In the rows, zero is written as 100.
Known rows, with every step that occurs
s/a/p/c/r: 131  95  66  101  120  122  52  126  73  89  107  82  68  64  118  51  128  122  69  72  58  96  71  65
p/c/k: 102  110  90  109  87  126  69  82  85  112  116  98  80  99  89  106  118  106  36  97  62  103  121  69
k/s/r: 77  85  74  129  72  123  51  121  93  77  111  89  87  65  46  130  132  144  60  102  99  150  85  97
a/c/r/k/p: 122  75  70  139  127  79  38  122  61  93  111  116  88  46  85  91  64  122  71  107  33  93  85  86
s/a/c/k/p: 125  73  86  94  44  91  100  82  63  93  118  111  46  87  75  77  121  110  63  93  64  97  124  67
s/r/k: 66  93  71  126  97  127  44  89  88  97  114  90  80  76  84  124  103  148  45  99  89  140  85  109
l/p: 94  97  82  119  65  94  84  100  50  85  112  79  67  87  73  77  142  130  60  91  96  115  104  84
r/k/a: 85  105  94  117  65  149  79  106  66  90  157  91  82  81  89  124  109  140  62  89  68  137  82  79
p/c/k/s/a: 124  82  86  108  71  160  81  103  91  101  136  89  66  117  80  108  135  112  66  91  73  123  111  62
j/c/r/k: 77  103  68  141  123  97  47  118  85  100  111  102  91  71  95  114  62  119  52  103  52  106  83  89
a/p/c: 115  102  84  107  110  140  57  100  59  87  96  84  98  60  88  63  129  137  38  86  66  105  104  85
c/r/k/s/a/p: 118  74  66  122  117  146  56  110  82  83  143  86  98  76  111  83  109  123  93  79  65  131  54  84
c/r: 84  114  79  124  83  82  46  127  93  94  129  90  91  58  96  113  110  111  74  86  77  110  79  73
a/p/c/k/s/r: 107  82  69  115  128  146  65  83  80  88  80  101  89  86  68  83  135  129  35  101  49  126  95  93
c/k/s/a: 101  85  90  104  37  141  95  89  97  95  154  90  70  110  80  120  142  107  77  86  94  137  106  66
j/k/s/p: 97  94  105  130  66  147  68  112  114  77  91  91  122  85  37  94  122  120  58  87  79  132  120  88
a/c/k/s: 106  87  92  121  54  127  73  98  71  94  113  98  98  69  56  120  98  113  54  106  64  114  110  84
l/p/c/r: 122  99  63  131  132  86  49  141  59  93  92  86  63  81  93  63  120  118  64  95  55  89  83  69
l/p/c: 118  95  79  121  100  117  71  119  46  90  96  79  64  89  73  65  136  134  47  97  75  101  107  80
c/k: 78  113  95  107  48  107  85  65  91  106  134  98  85  96  89  118  123  103  48  92  84  117  117  76
l/k/s/p: 83  82  103  132  69  138  62  102  87  92  99  100  120  89  57  93  130  101  61  88  84  131  99  78
k/s: 90  93  92  127  59  133  64  119  85  82  137  85  106  67  54  127  128  129  69  94  99  136  98  84
l/k: 85  115  99  109  56  121  64  83  59  106  123  102  105  83  97  118  105  100  48  93  82  118  102  91
l/k/a/p: 98  115  98  95  59  141  98  84  34  87  122  106  102  72  104  83  128  112  48  79  51  123  83  81
j/s/p: 57  104  80  119  73  124  72  114  120  82  104  81  123  62  61  92  143  120  52  94  113  132  111  62
c/k/a: 82  117  102  101  36  120  110  87  77  95  149  100  69  95  87  120  134  108  56  86  67  128  101  57
l/p/c/r/k/a: 129  94  68  135  147  122  65  147  44  93  119  92  55  93  107  71  106  129  72  96  21  104  61  64

Rows
138  72  78  110  88  144  99  100  62  92  117  86  48  136  77  71  152  113  68  95  68  116  109  63 -> l/p/c/k/s/a
89  109  80  129  96  119  61  129  80  95  155  96  80  69  108  120  96  123  79  87  46  125  58  66 -> c/r/k/a
105  66  90  149  129  177  37  121  97  92  101  82  110  88  51  83  116  138  55  97  67  127  98  75 -> r/k/s/p/c
113  74  66  130  123  123  76  101  67  90  79  96  57  116  55  84  142  129  44  112  58  123  101  86 -> l/p/c/k/s/r
133  87  63  111  149  144  41  109  70  99  116  86  77  79  134  58  103  127  68  77  42  102  67  78 -> s/a/p/c/r/k
86  105  74  133  112  105  36  109  91  104  137  94  98  70  110  119  83  116  72  93  67  116  73  85 -> c/r/k
95  88  73  148  118  128  37  125  95  95  146  94  116  71  89  130  84  119  85  98  65  130  67  86 -> c/r/k/s
109  82  87  94  57  145  106  66  82  86  136  91  85  102  89  84  148  109  70  77  81  133  101  73 -> c/k/s/a/p
82  72  70  131  113  102  56  90  79  89  114  114  74  80  67  104  109  146  49  103  74  133  97  103 -> s/r/k/p
105  89  69  114  139  166  61  106  52  84  96  94  72  70  91  76  118  165  33  93  34  131  68  95 -> s/r/k/a/p/c
103  93  84  88  53  130  87  84  68  81  126  75  72  71  100  66  150  133  65  67  97  121  95  82 -> s/a/p
87  98  94  121  55  128  83  84  95  95  140  99  99  96  66  132  125  103  60  98  81  133  111  76 -> c/k/s
128  81  66  142  172  154  29  123  71  90  112  95  122  63  100  80  88  128  66  96  32  113  64  87 -> a/p/c/r/k/s
97  100  66  92  40  139  72  129  73  84  117  78  89  45  81  109  109  131  60  102  106  119  102  75 -> j/s/a/c
128  77  71  122  67  115  47  160  76  83  119  82  71  46  76  102  100  121  94  90  73  111  68  71 -> k/s/a/c/r
133  66  64  123  109  92  51  127  63  92  123  108  58  62  97  79  80  123  85  95  45  97  79  78 -> s/a/c/r/k/p
65  85  70  131  83  108  81  94  96  86  87  111  77  97  42  130  108  123  32  113  68  135  108  93 -> j/c/k/s/r
119  98  87  112  119  176  73  103  42  88  121  91  90  71  98  74  113  149  42  86  35  119  81  81 -> r/k/a/p/c
97  72  98  129  63  126  74  99  95  90  82  91  97  75  40  82  119  111  53  98  68  112  114  69 -> a/c/k/s/p
106  109  100  121  59  150  65  110  94  81  122  98  125  81  52  132  100  123  59  96  77  133  116  104 -> j/k/s
93  94  93  112  67  81  98  67  83  95  133  120  80  99  71  99  134  99  56  96  66  112  129  70 -> c/k/p
120  77  82  131  135  129  51  104  64  97  124  110  90  84  75  87  102  133  48  105  52  108  113  84 -> r/k/p/c
93  103  71  87  41  133  91  92  84  97  123  92  81  73  93  113  107  106  53  104  88  114  114  67 -> j/s/a/c/k
121  103  88  110  86  123  114  103  44  94  112  97  44  120  84  73  146  116  49  96  41  106  104  53 -> l/p/c/k/a
67  82  51  128  125  119  61  102  93  82  119  118  109  67  69  120  106  143  47  119  85  147  98  97 -> j/s/r/k/p
124  91  62  141  164  109  40  126  56  103  104  91  73  93  108  71  94  127  65  101  42  95  76  82 -> l/p/c/r/k
124  90  72  133  135  77  44  147  80  89  111  113  79  62  79  81  114  112  68  95  43  90  94  60 -> k/p/c/r
141  79  86  100  99  183  68  102  45  90  109  97  102  91  98  68  127  115  58  85  59  118  90  83 -> l/k/s/a/p/c
119  85  70  152  154  149  18  143  89  100  128  95  109  73  90  118  80  124  72  104  43  119  72  80 -> p/c/r/k/s
112  89  85  96  30  122  67  119  60  89  115  77  54  55  77  93  114  136  63  86  92  107  99  82 -> s/a/c
103  104  74  124  80  80  36  140  72  93  101  90  86  29  85  102  83  117  65  96  63  90  80  80 -> a/c/r
108  67  66  134  149  120  39  108  72  92  95  113  71  81  68  91  106  151  38  110  51  120  99  98 -> s/r/k/p/c
